Each row was made from one path, in order. Every step used is in the known rows, and no mark comes twice. Write each row's path.
In the rows, zero is written as 128.
Known rows:
r -> k -> s -> w: [155 168  93 119 132 155 123 117 118  94 146 134 121 119  83 128 141 184
  99  92 137 134 105  66 144  90 105]
e -> f -> h -> j: [ 90 102 105 171 121 100 103 139 171 110 126  88 157 127 103 127  95 106
 153 100 128 146 149 105 149 132 126]
r -> k -> s -> w -> h -> f: [113 218 118 122 132 132 115 111 134  66 161 108 136 125  81 145 120 157
  90 104 139 163  87  40 166  96 110]
u -> j -> h -> f -> e: [104 140 158 179 156 115 105 111 135  55 123  51 138  97 182 120  78 138
 131 129 147 115 155  54 176 146 104]
h -> j -> u -> c -> e: [165  79 122 104  95  83  79  95  93 109 138  95 185  87 180 135  95 127
 148 122  97 123 144 117 150 170  90]
u -> c: [129 122 103 103 107 130 127 127 103 133 106 129 131 131 135 127 103 119
 135 132 104 124 127 143 143 138 124]
f -> h -> j: [101  94  94 138 122 105 114 137 149 125 119  96 134 128 131 143 104  98
 153  98 127 147 133 106 141 115 107]
w -> h -> j -> u -> c -> e -> f: [129 110 128 133  85  68  47 111 117  85 143  47 205 100 147 128  72 115
 138 125 112 152 148 108 161 185 118]
r -> k -> s -> w -> h: [131 189  90 114 123 147 101 130 120  86 141  98 117 134  78 137 129 169
  87  91 150 161  93  61 145  91 111]
j -> h -> f: [ 81 158 141 154 127 100 120 118 159  88 141 113 146 116 134 128 113 125
 129 129 137 120 132  99 158 137 130]
s -> k: [153 155 123 119 122 135 137 139 130 123 146 138 131 126 132 131 139 118
 138 109 130 125 135 127 118 109  89]
k -> s -> w -> h -> f -> e -> c: [122 185 117  97 154 112 114 111 106  54 141  53 170  90 125 157 104 121
 106 103 156 165 106  25 179 148  89]
j -> u -> c -> e: [164 109 130 113  90 100  88  99  92 104 137  96 182  96 174 128 106 133
 130 133 119 114 139 121 149 171 104]
j -> h -> f -> e: [ 98 151 154 160 136  98 113 110 162  69 148  75 156  98 170 141  89 135
 134 132 160 113 132  65 169 149 121]
k -> s -> w -> h -> j: [115 137 108  91 135 112  93 134 116 117 132  81 133 131 105 139 118 122
 115  82 124 175 104  72 142 107 106]
f -> e: [146 123 142 132 135 127 121 119 130 111 135  91 140 110 159 142 103 139
 129 130 149 123 129  93 141 142 118]
f -> e -> c -> u -> j: [160 102 118 135 168 122 122 127  67  78  88  51 129  54 227 118 116 117
 130 124 144 136 150  73 134 163  91]
u -> j -> h -> f: [ 87 145 145 175 149 117 113 120 134  72 116  86 124 115 150 105 102 129
 128 126 126 119 152  90 163 132 113]
u -> c -> e -> f: [138 129 129 151  87 114  92 115 122  83 123 111 174 113 142 122  91 132
 138 128 114 106 137 125 173 174 134]
e -> c: [136 124  89 116 134 125 136 130 100 105 111 125 142 102 120 129 135 119
 131 122 130 131 136 133 132 149 114]
w -> h -> j -> u -> c -> e: [140 102 118 103  86  74  58 109  96  99 135  57 182 100 176 143  81 107
 138 123 111 152 133 111 150 170  97]
s -> w -> h -> j: [104 135 111 105 139  98  96 140 123 129 117  74 144 147 113 137 110 120
 118 114 114 167 110  95 137 109 126]
h -> j -> u -> c -> e -> f: [155  88 133 137  93  76  70  94 114  93 143  84 209  85 152 119  84 132
 149 124 100 124 160 115 159 186 111]
h -> j -> u -> c -> e -> n: [159  70 138 117  78  90  59 105  89 113 148 111 168  88 157 113 109 126
 152  92  89 100 161 121 143 173 115]
r -> k -> s -> w -> h -> j -> u: [147 148  92 102 129 109  79 112 112  97 164  69 152 105  89 136 123 168
  98  89 134 177 116  49 130 103  90]
j -> h: [ 98 129 111 147 121 114 108 139 144 107 123 101 128 126 132 118 123 134
 128 116 149 116 137 119 135 130 135]

Which path is each row?
[112 126 102 169  76 112  86 130 143  78 113  83 175 123 138 129  79 111
 145 108 136 118 137 108 185 164 124]
u -> c -> e -> f -> h
[154 119 101 122 142 122 128 122 103  88 117  88 153  84 153 144 112 128
 133 125 152 126 141  98 144 161 105]
f -> e -> c
[150 121 121 119  89 119 102 115 100  95 116 120 153 115 171 136 101 124
 137 126 113 107 121 129 164 159 111]
u -> c -> e
[127  89 130 180 105  74  67 112 160  81 158  54 206  92 141 129  97 121
 148 100 143 138 162  80 157 167 103]
c -> e -> f -> h -> j -> u
[146 109 112  99 108 110 111 112  94 142 125 103 162 113 141 119 108 129
 128 139 108 130 143 136 128 152 114]
j -> u -> c
[154 116 109  75 100  86  55 106  80  94 141  51 186  99 153 140  98 127
 118  86 114 162 115  63 162 151  79]
k -> s -> w -> h -> j -> u -> c -> e
[118  76  80 109 103  91  98 123 116 139 118  72 167 113 145 132  85 100
 154 108 107 150 147 114 142 139  91]
f -> h -> j -> u -> c
[ 99 127 188 184 145 105  86 125 120  64 133  55 115  70 222  95 109 125
 131  99 144 100 159  43 153 155 135]
c -> u -> j -> h -> f -> e -> n
[143 129 148 142 176 109 135 105  81  60 108  60 145  46 230 127 106 107
 132 137 133 137 146  52 157 169  87]
h -> f -> e -> c -> u -> j
[130 114 109 164  79  94  72 115 134  83 134  57 206 105 141 122  84 121
 139 115 140 124 154 100 171 177 114]
j -> u -> c -> e -> f -> h
[111 129 128 193  98 112  89 132 168  71 137  79 173 122 128 129 103 121
 138 104 160 122 138  93 170 154 128]
c -> e -> f -> h
[106 118 116 168 140 131 100 141 119  90  97  76 107 125 149  98 110 138
 125 114 138 118 158 110 142 127 122]
u -> j -> h
[113 137 117 167 162 112 113 114 108  31 103  44 149  71 175 122  83 128
 133 125 149 119 167  61 180 165  90]
u -> j -> h -> f -> e -> c
[143  85 129 114 134  92 105 108 120 139 148 100 162  99 140 126 121 131
 139 123 112 144 153 116 114 141 105]
h -> j -> u
[127 149 170 139 144 111 133  98 145  92 154 101 157 101 162 152  96 128
 134 143 139 124 126  72 161 146 113]
h -> f -> e
[132 101 104 154 160 109 100 136  82  57  83  25 130  53 232 109 108 123
 129 112 165 125 159  63 140 167 101]
f -> e -> c -> u -> j -> h
[111 100 123 185 103  91  80 127 170  74 136  78 176 110 136 137  93 112
 156  93 140 130 144  89 171 151 116]
c -> e -> f -> h -> j
[145  80 105  89 113  92 102 107  95 146 126 102 167 102 147 125  97 121
 146 128  86 140 148 133 128 151 101]
h -> j -> u -> c
[ 95 136 118 157 160  97 121 124  95  56  95  68 134  61 205 105 124 105
 129 121 131 131 152  80 151 160 103]
e -> c -> u -> j -> h -> f
[ 90 133 112 179 117 120 113 143 171 108 126  91 153 137  97 120 105 115
 136 110 150 138 143 108 149 133 137]
e -> f -> h
[104 134 173 173 165  97 105 115 125  62 119  38 133  66 243 116  93 125
 128 130 152 123 142  38 159 150 107]
c -> u -> j -> h -> f -> e
[111  96  97 161  82  92  78 128 144  78 116  82 180 113 143 137  66 103
 162 100 114 126 142 104 186 162 110]
u -> c -> e -> f -> h -> j
[106 142 128 141 149  78 122 113 123  53 126  57 168  42 218 139 111 112
 133 126 165 125 132  53 156 176 110]
j -> h -> f -> e -> c -> u
